Each row comes from the steps of one walk. Every step used is in the known rows, and no mark comes twice. Write the walk behind each row, first mark first.
Known rows:
raler-vogap: 2.47 0.03 -1.26 -0.96 0.58 -1.59 -1.14 -1.42 0.62 0.00 -1.09 -0.71 -0.34 -6.30 -3.41 -0.83 -2.06 -1.15
duso-pego: 0.14 -0.45 0.47 -0.86 0.68 -0.49 -0.14 0.15 0.34 -0.51 -0.67 0.58 0.01 -0.74 -0.11 0.57 -0.28 -0.33
pego-kopu-dagu: 0.63 2.10 1.21 2.15 -1.16 -1.17 1.97 0.27 0.41 0.98 -0.43 0.37 0.42 -4.55 -2.46 -0.80 -0.04 -1.36
vogap-raler: -0.58 0.37 -0.12 -0.35 0.42 -0.18 0.63 -1.61 0.49 -0.02 0.74 -0.32 -0.18 -4.95 -0.92 -1.36 -2.94 -2.91
kopu-dagu-vogap-raler: -0.82 1.61 1.46 1.49 -1.01 0.24 1.93 -0.72 1.47 0.11 1.96 0.74 1.49 -6.19 -0.96 -2.34 -2.92 -4.28
raler-kopu: -0.12 1.06 0.53 -0.04 0.73 -1.25 -1.93 -1.23 0.43 0.77 -0.60 0.39 -0.09 -3.43 -2.98 -0.77 -0.09 0.22
vogap-raler-duso-pego: -1.00 -1.52 -1.58 -0.38 1.25 -0.86 0.52 -0.87 -0.73 -0.15 0.50 -0.39 -0.17 3.83 2.87 -0.39 -3.52 0.85
duso-pego-kopu-dagu-vogap-raler-padiso: -1.60 0.78 -0.95 1.96 -0.75 -0.39 3.03 0.80 0.36 1.06 0.97 1.60 0.73 -0.72 4.19 -2.02 -5.53 0.21
duso-pego-padiso-raler-kopu-dagu-vogap: -0.68 1.15 2.57 0.27 0.74 0.73 -1.57 1.78 0.99 0.43 -1.41 0.56 0.31 -0.26 1.06 1.27 3.89 0.69
padiso-raler-duso: 0.75 -0.92 -1.54 -0.80 -1.88 1.82 -2.28 -1.20 -0.75 -0.63 0.27 -1.08 -0.04 1.27 -2.66 1.27 2.44 0.33
vogap-raler-duso-pego-padiso: -0.05 -1.14 -0.05 -0.74 2.79 -1.36 0.78 0.49 -0.47 0.31 -0.18 -0.90 -0.43 7.14 4.54 0.19 -0.64 1.02
dagu-kopu: 0.33 0.32 1.25 -0.54 -0.31 -0.33 1.31 -0.56 -0.12 -0.08 2.11 0.57 0.03 -3.75 -2.20 -0.71 0.82 -2.25
vogap-raler-duso-pego-kopu-dagu: -1.13 -0.08 -0.99 2.28 0.42 -1.70 2.78 0.06 -1.11 1.38 0.14 -0.12 -0.02 3.01 3.14 -0.87 -4.25 1.49
pego-padiso: 1.95 0.96 1.84 -0.85 0.79 -0.54 -0.11 0.64 1.02 -0.07 -0.65 -0.52 -0.07 -0.29 -0.91 0.11 3.25 -1.77
duso-pego-kopu-dagu-vogap-raler: -2.68 0.86 0.75 2.02 -0.01 -1.10 2.86 0.76 0.56 0.48 0.57 1.74 0.91 -5.25 2.32 -2.08 -4.97 -1.70
padiso-raler-duso-pego: 0.44 -1.93 -1.82 -1.12 -0.96 1.50 -1.85 -0.36 -1.23 -0.69 -0.66 -0.82 -0.52 4.43 0.11 2.31 1.43 1.88
pego-kopu: -0.16 0.98 0.08 0.50 -0.33 -1.05 0.38 -0.17 0.18 0.36 -0.41 0.66 -0.09 -4.87 -2.58 -1.08 -0.43 -1.18
dagu-kopu-pego-padiso-raler: 1.43 0.03 2.46 -1.37 0.88 2.91 0.61 0.40 -0.28 -0.97 1.84 -1.10 -1.52 1.86 -1.01 1.19 5.86 -1.17
dagu-vogap: -0.34 0.59 0.48 -0.45 -1.39 0.03 -0.33 -0.24 1.22 -1.00 1.29 1.35 1.52 -5.05 -3.12 -1.60 -0.73 -2.84

Which walk is each row?
-1.02 0.19 -0.06 2.19 -1.38 -1.58 1.84 1.31 -0.20 0.39 0.66 1.51 1.85 2.98 0.82 -0.91 -1.85 1.45 -> raler-duso-pego-kopu-dagu-vogap
-1.33 -0.36 -0.94 1.46 -2.39 0.55 0.41 1.10 -0.74 -0.09 0.24 0.82 1.00 1.65 0.39 0.65 0.32 1.57 -> padiso-raler-duso-pego-kopu-dagu-vogap
-0.85 1.68 1.25 1.14 -1.76 1.34 -2.08 -0.65 0.92 0.27 0.11 0.65 0.92 -6.36 -3.90 -0.27 1.48 -1.33 -> padiso-raler-kopu-dagu-vogap
-0.86 0.01 -0.21 0.01 0.32 -1.27 0.61 0.72 -0.28 0.18 -1.19 1.09 -0.38 -1.65 0.30 -0.09 -1.47 0.22 -> duso-pego-kopu
3.70 -0.31 -0.16 -1.78 1.24 1.12 -1.73 -0.49 0.46 -0.75 -1.32 -2.39 -1.90 -1.28 -1.78 1.03 2.80 0.42 -> kopu-pego-padiso-raler-vogap
0.64 0.27 -1.64 -0.22 -0.33 0.75 0.62 -1.67 0.13 0.28 0.99 -0.34 -0.59 -1.23 1.09 -1.37 -3.35 -0.83 -> vogap-raler-padiso
0.63 0.94 1.09 -1.11 1.15 0.78 -3.11 0.03 0.43 0.26 -1.87 -0.97 -1.13 -2.43 -1.47 1.29 4.91 0.34 -> pego-padiso-raler-kopu
1.67 0.45 1.11 -1.53 -0.10 2.04 -1.60 0.53 0.61 -0.82 -1.10 -1.27 -0.77 -2.21 -1.42 1.72 5.38 -1.43 -> pego-padiso-raler
-3.21 -1.28 -1.93 0.64 0.46 -1.78 1.30 -0.02 -0.73 0.16 1.18 1.54 0.96 0.06 3.23 -2.10 -6.18 0.49 -> dagu-vogap-raler-duso-pego-kopu
-0.09 -0.41 -1.07 1.43 -1.64 0.53 0.18 0.67 -1.39 0.56 -1.03 -0.42 -0.20 2.94 0.55 1.86 1.22 2.49 -> padiso-raler-duso-pego-kopu-dagu
-0.31 0.47 0.32 -0.41 -0.13 2.14 -2.92 -1.75 -0.08 -0.31 -0.20 -0.56 -1.32 -1.44 -3.68 0.41 2.17 1.39 -> padiso-raler-kopu-pego
0.90 -0.80 1.09 -1.88 0.99 1.59 -1.25 1.43 0.31 -0.87 -1.95 -0.86 -1.13 0.90 1.44 2.80 4.85 0.04 -> duso-pego-padiso-raler
0.57 -1.35 -1.07 -0.51 0.22 -0.91 -0.37 -0.06 -0.66 -0.25 -0.08 -0.01 0.31 5.81 0.54 0.67 -0.50 1.99 -> raler-duso-pego
-1.29 -0.42 -0.19 1.33 -0.15 -0.69 2.15 -0.05 0.11 0.21 1.78 0.59 1.49 2.54 2.32 -1.32 -3.84 -0.33 -> kopu-dagu-vogap-raler-duso-pego
1.61 -1.05 0.19 -0.86 1.50 -1.59 -0.14 1.40 -0.28 -0.08 -0.87 -0.59 0.05 8.89 2.50 1.27 2.45 2.12 -> raler-duso-pego-padiso
2.13 -0.56 0.31 -0.94 -0.15 2.11 -1.32 -0.13 -0.60 -0.92 0.39 -2.02 -0.82 7.69 -0.99 1.46 5.43 1.82 -> kopu-pego-padiso-raler-duso
-1.16 -1.17 0.08 -0.72 1.88 -0.90 0.99 0.97 0.07 -0.25 0.98 0.37 0.89 5.25 4.69 -0.98 -1.83 0.15 -> dagu-vogap-raler-duso-pego-padiso
-0.88 -1.45 -2.42 -0.20 -0.88 0.58 -1.32 0.18 -1.61 -0.12 -1.12 -0.26 -0.66 3.03 0.74 1.57 0.43 2.80 -> padiso-raler-duso-pego-kopu
